What can hang from each mark:
q588: q135 q389 q926
q135: q342 q588 q719 q926
q926: q135
q389: q342 q588
q342: q389 q552
q719: q135
q552: q342

Each row was made from one small tree. The marks that hang from a mark follow it in brackets, in the order of their numbers. Every link used is in the known rows. Write each row's tree.
Known rows:
q926(q135(q342 q719)): [-1.968 -0.488 -0.564  2.268 -4.214 -0.980 -0.265 -0.439 -0.544 -0.119
 -0.573  2.020  0.362  0.280  0.728 -1.532 -0.533 -0.724  0.313 -0.743
  0.830  3.203]
q719(q135(q342)): [-0.916  1.249 -0.138 -1.465 -0.354  0.734  1.566  0.833  0.404 -1.378
 -2.357  2.162 -0.830 -1.930  1.217 -1.541  2.571  1.370 -0.660 -2.344
 -2.312 -0.100]
q135(q342(q389(q588) q552) q719 q926): [-2.758  0.933 -1.583  1.324 -3.578 -1.333  0.308 -1.758  0.277 -1.839
 -2.666 -1.950  2.023  1.707 -1.638 -0.296 -2.674  1.064  2.445  0.642
  2.096  0.279]
q342(q552): [-0.736  0.066 -0.964 -1.735  0.286 -1.318  1.616 -0.567 -0.232  1.203
 -0.682  1.308 -0.995  0.003 -0.143 -1.403  2.586 -1.434 -0.097 -1.279
  0.286  0.889]
q719(q135(q588 q926)): [-0.438  2.101  0.106 -3.285  3.294  1.466 -0.611  1.238  0.461 -0.723
 -1.123 -0.900 -0.961 -0.577 -1.654  1.369  1.666  1.580  1.833 -0.890
 -2.881 -2.124]
q342(q389(q588) q552): [-1.133 -0.351 -0.977 -1.454  0.217 -2.073  1.946 -0.181 -0.935  0.438
  0.885 -0.284 -0.523  0.185 -0.618 -0.755  2.722 -1.425 -1.214  1.020
  1.009  0.636]
q588(q135(q342(q552) q719) q389): [ 1.802 -1.013  0.764  0.826  0.320 -0.799  0.268 -1.758  0.823  1.951
 -0.040  0.227 -1.458 -0.349 -0.421 -1.673 -2.001  1.081  0.989 -1.549
 -1.744  1.628]
q552(q342(q389(q588(q135(q926))))): [ 1.538 -0.415 -0.083  0.717 -0.158 -0.163  0.771  1.087  1.509 -2.113
  0.477  0.305 -0.835  0.167 -1.115 -0.382  1.768 -1.800 -3.034  3.442
 -0.391  0.608]
q926(q135(q342 q588 q719)): [-1.267  0.184 -0.431  1.764 -2.402  0.331 -1.215 -0.061 -0.002  0.282
 -0.394  1.547  1.323  1.114 -1.161  1.030 -2.096 -1.066  1.526 -0.001
  1.406  0.942]
q926(q135(q342 q588(q389) q719)): [-0.294 -0.709  0.281  2.408 -1.436  0.468 -1.444 -0.297 -0.848  0.471
  1.141  0.914  0.503  0.287 -0.940  0.525 -1.950  0.251  2.228  0.334
 -0.426  1.697]
q389(q342(q552) q588(q135(q719) q926)): [ 1.052 -1.197  0.821 -0.351 -0.052 -0.700  0.432  0.098 -0.556  1.596
  0.623 -2.050 -0.245 -0.999  3.386  0.356  0.317  0.044 -3.365 -0.385
  1.182 -1.537]
q719(q135): [-0.357  0.741  0.018 -2.837  1.378 -0.070  1.213  0.839 -0.144 -0.041
 -0.639  0.819 -2.422 -2.122  1.234 -1.234  4.143  1.269 -0.792 -2.026
 -3.360  0.135]
q719(q135(q342(q552) q588(q926))): [-0.489  1.942  0.650 -2.654  2.386  0.718  1.714  0.967  0.531  0.023
 -2.564  0.937  0.561 -0.720  0.162  1.528 -0.261  0.119  0.758 -2.680
  0.267 -2.881]
q552(q342(q389(q588(q135 q926)))): [ 2.265 -1.153  0.406  0.873  0.174 -0.486  1.034  1.062  1.036 -1.270
  1.559  0.558 -1.007 -0.332  0.834 -0.384  2.098 -2.327 -4.382  3.173
  0.348  0.434]
q719(q135(q588)): [ 0.270  1.374  0.176 -3.324  3.212  1.195  0.324  1.193  0.377  0.378
 -0.444  0.287 -1.522 -1.222 -0.604  1.291  2.511  0.826  0.488 -1.326
 -2.731 -2.136]
q389(q342 q588(q135 q926)): [ 2.092 -1.562  0.857  0.283  0.505  1.501 -1.014  1.598 -0.892  0.017
  2.721 -0.575 -0.565 -1.875  4.485 -0.765  3.246  0.263 -5.522  0.894
 -0.730 -0.790]
q926(q135(q342)): [-1.668 -0.359 -0.300  1.655 -2.733 -0.071  0.077  0.945 -0.737 -0.881
 -0.070  3.789  0.355 -0.183  0.878 -2.295  1.572 -1.677 -1.188 -0.534
  0.313  3.414]
q342(q389(q588(q926(q135(q719))))): [-0.733 -1.483 -0.314  0.759 -1.165 -1.791 -0.805  0.076 -2.059  0.118
  3.585 -1.484 -0.610 -0.122  2.082 -0.843  2.078 -0.449 -1.996  2.005
  0.665  1.894]
q135(q342(q552) q588 q926): [-1.238  2.128 -1.099 -0.320  0.422  2.100 -0.591  0.151  1.260 -1.668
 -3.038  0.887  2.727  2.122 -3.442  1.398 -2.132 -0.628  2.971 -0.079
  1.691 -1.986]
q135(q342 q588(q389 q926) q719): [ 1.743 -0.784  0.070  2.533 -0.152  2.018 -2.322 -1.482 -0.509  0.163
  1.836 -1.415  0.933  0.174  0.919  1.111 -2.634  2.269  2.292  0.639
 -0.440 -1.227]
q926(q135(q342(q389 q552) q588 q719)): [-2.612  0.522 -0.180  0.509 -2.265 -1.606  0.903 -0.211  0.086  0.459
 -1.805  1.395  2.156  2.186 -2.411  1.639 -3.430 -2.632  2.156 -0.116
  4.686  0.938]
q552(q342(q389(q588))): [ 1.248 -0.904 -0.625  1.225 -1.107 -0.159  1.448  0.815  0.638 -2.155
  1.102  0.846 -0.880 -0.506  0.009 -0.541  3.241 -1.756 -3.407  3.629
 -0.287  0.739]

Which tree is each row?
[-0.980  0.269 -0.188  1.146 -1.068  1.273 -0.884  1.306 -0.200 -0.509
  0.143  3.197  1.297  0.693 -1.009  0.249  0.000 -2.025  0.076  0.155
  0.937  1.219] | q926(q135(q342 q588))
[-0.609  2.065  0.753 -2.160  2.993  1.281  0.926  0.783  0.343 -1.024
 -2.566 -0.107  0.024 -0.832 -2.301  1.115 -0.732  2.292  3.409 -1.720
 -2.428 -1.926] | q719(q135(q342(q552) q588(q389) q926))
[-0.851  0.084 -0.442 -1.680  0.574 -2.705  0.999 -0.822  0.313  1.076
 -0.082 -2.000 -0.515  1.273 -1.929 -0.058 -0.303 -1.037 -0.100  0.554
  1.188  0.378] | q342(q389(q588(q135(q719 q926))) q552)
[ 0.199 -1.885  1.523  1.886  0.369 -0.916  0.024  0.377 -2.877  0.559
  3.022  1.359 -0.834 -1.400  3.176 -2.556  1.032 -0.032 -0.392 -0.674
 -0.556  3.486] | q588(q389 q926(q135(q342(q552))))
[ 1.524 -0.453 -0.722  0.320  0.488  0.263 -2.705 -0.733  0.398  1.103
  2.279 -2.556 -1.981 -0.234 -0.016 -0.849  1.199  1.782 -1.083  0.948
 -4.528  0.004] | q389(q588(q135(q719 q926)))
[-1.314  1.915  0.766 -3.015  2.116 -0.033  2.428  1.164  0.447 -0.659
 -2.652  0.929  1.149 -0.096 -0.326  1.732 -0.666 -0.574  0.613 -1.911
  2.347 -2.475] | q719(q135(q342(q389 q552) q588(q926)))
[ 0.565 -0.169 -0.111  0.763  0.455  2.079 -2.759 -0.721 -0.648 -0.705
  0.964 -3.461  0.524  0.604 -1.364  1.955 -1.444  3.080  3.670  1.887
 -0.821 -1.126] | q135(q588(q389(q342)) q719 q926)
[-0.042 -0.674  0.172 -1.547  0.976 -3.041  1.171 -0.713 -0.277  1.969
  1.244 -1.859 -0.671  0.762  0.396 -0.108 -0.001 -1.617 -1.575  0.261
  2.062  0.079] | q342(q389(q588(q135(q719) q926)) q552)
[-1.525  0.166 -1.227  0.463 -2.016 -0.506  1.921 -0.138 -0.037 -1.354
 -1.171  1.741  1.279  0.282 -0.321 -1.371  1.100 -1.086 -1.132  0.382
  1.740  0.609] | q135(q342(q389(q588) q552))
[ 2.312 -1.527  1.633  1.054  1.107 -1.075 -0.311 -1.529 -0.072  2.315
  1.375 -0.677 -1.190 -0.509  2.146 -1.571 -2.515  0.990  0.106 -1.702
 -0.543  1.215] | q588(q135(q342(q552) q719) q389 q926)
[-2.315  0.040 -0.223  0.763 -2.397 -1.209  1.392  0.612 -0.681 -0.041
 -1.304  3.772  0.588  0.154  0.087 -1.791  0.576 -2.408 -0.375 -1.441
  1.627  3.039] | q926(q135(q342(q552)))
[ 0.931 -0.716  0.296 -1.046  0.418  0.197  1.106  1.054  0.029  0.737
  0.005  0.239 -0.467 -1.310  1.423 -0.354  2.390 -0.655 -3.798 -0.060
 -0.129 -0.980] | q389(q342(q552) q588(q135))
[-0.782  1.520 -1.576  1.555 -1.882  2.431 -2.752 -1.278  1.375 -1.715
 -2.055 -1.341  2.461  2.201 -2.592  1.821 -3.512  1.513  3.816  0.759
  0.621 -1.925] | q135(q342 q588 q719 q926)
[ 0.542  0.271 -0.813  1.761 -1.414  1.884 -1.995 -1.237  0.547 -0.086
 -0.039 -0.651  1.988  1.217  0.667  1.738 -2.807  0.532  1.363  0.141
  1.814 -2.197] | q135(q342 q588(q926) q719)
[ 0.991 -0.316  0.206  1.476  0.358  0.595 -0.661 -1.811 -0.372  1.200
  0.218 -1.437  1.268  0.632 -0.093  1.692 -3.851  1.240  3.276 -0.472
  1.134 -1.698] | q135(q342(q552) q588(q389 q926) q719)
[-1.171  0.988 -0.234 -0.533 -1.369 -1.547  0.450 -1.143  2.139 -0.143
 -3.262 -0.068  0.957  2.252 -2.233 -0.588 -3.461 -0.988  1.169 -1.005
  2.946  0.831] | q588(q135(q342(q389 q552) q719 q926))
[ 1.128 -0.153 -0.802  1.415 -0.912  0.929 -2.440 -0.737  0.867 -0.038
  0.937 -1.500 -0.758 -0.119 -0.051 -1.039  0.002  1.808 -0.884  0.650
 -3.758 -0.107] | q389(q588(q135(q342 q719 q926)))
[ 2.437 -1.046  0.926 -0.291  3.075  0.679 -2.057  0.095 -0.036  0.721
  2.813 -0.477 -2.807 -0.692 -0.462 -2.495  1.737  1.553  0.084  0.203
 -4.549  2.455] | q588(q135(q926) q389)
[ 1.344 -0.497 -0.246  1.125 -0.986 -0.755  0.533  0.150  1.701 -1.646
  0.114 -0.804 -0.790  0.464 -1.195  0.123  0.463 -1.163 -2.153  3.340
 -0.110  0.427] | q552(q342(q389(q588(q135(q719 q926)))))
[-0.633 -0.914  0.838  0.428 -0.183 -0.831 -0.180  0.010 -1.517  1.635
  0.985 -0.221 -0.048  0.095 -0.747  1.422 -1.193 -0.519  1.938  0.141
  1.197  1.218] | q926(q135(q588(q389(q342(q552))) q719))
[ 0.443  1.102  1.343 -1.978  3.423  0.860  1.430  0.839 -0.306  0.198
 -1.003  0.359 -0.252 -1.554  0.362  1.035 -0.176  1.482  1.425 -2.221
 -1.466 -2.182] | q719(q135(q342(q552) q588(q389 q926)))
[ 1.606  0.281  1.362 -2.512  4.653  1.175 -0.314  1.126 -1.102  0.826
  1.962 -0.947 -2.149 -2.153  1.218  0.840  2.382  2.113  0.590 -1.001
 -3.744 -1.726] | q719(q135(q588(q389 q926)))
[ 1.869 -1.705  0.640  0.729 -0.542  0.758 -1.288  0.479 -0.720  0.598
  2.325 -1.988 -0.533 -1.477  4.367 -0.174  1.516  1.046 -4.351  0.728
 -0.353 -1.079] | q389(q342 q588(q135(q719) q926))
[-1.149  0.757 -0.505  0.209 -1.199 -0.596  0.589 -1.330  0.666  0.116
 -1.856 -0.772  3.148  2.500 -1.030  2.613 -4.432 -1.360  2.171  0.017
  5.946 -2.190] | q135(q342(q389 q552) q588(q926) q719)
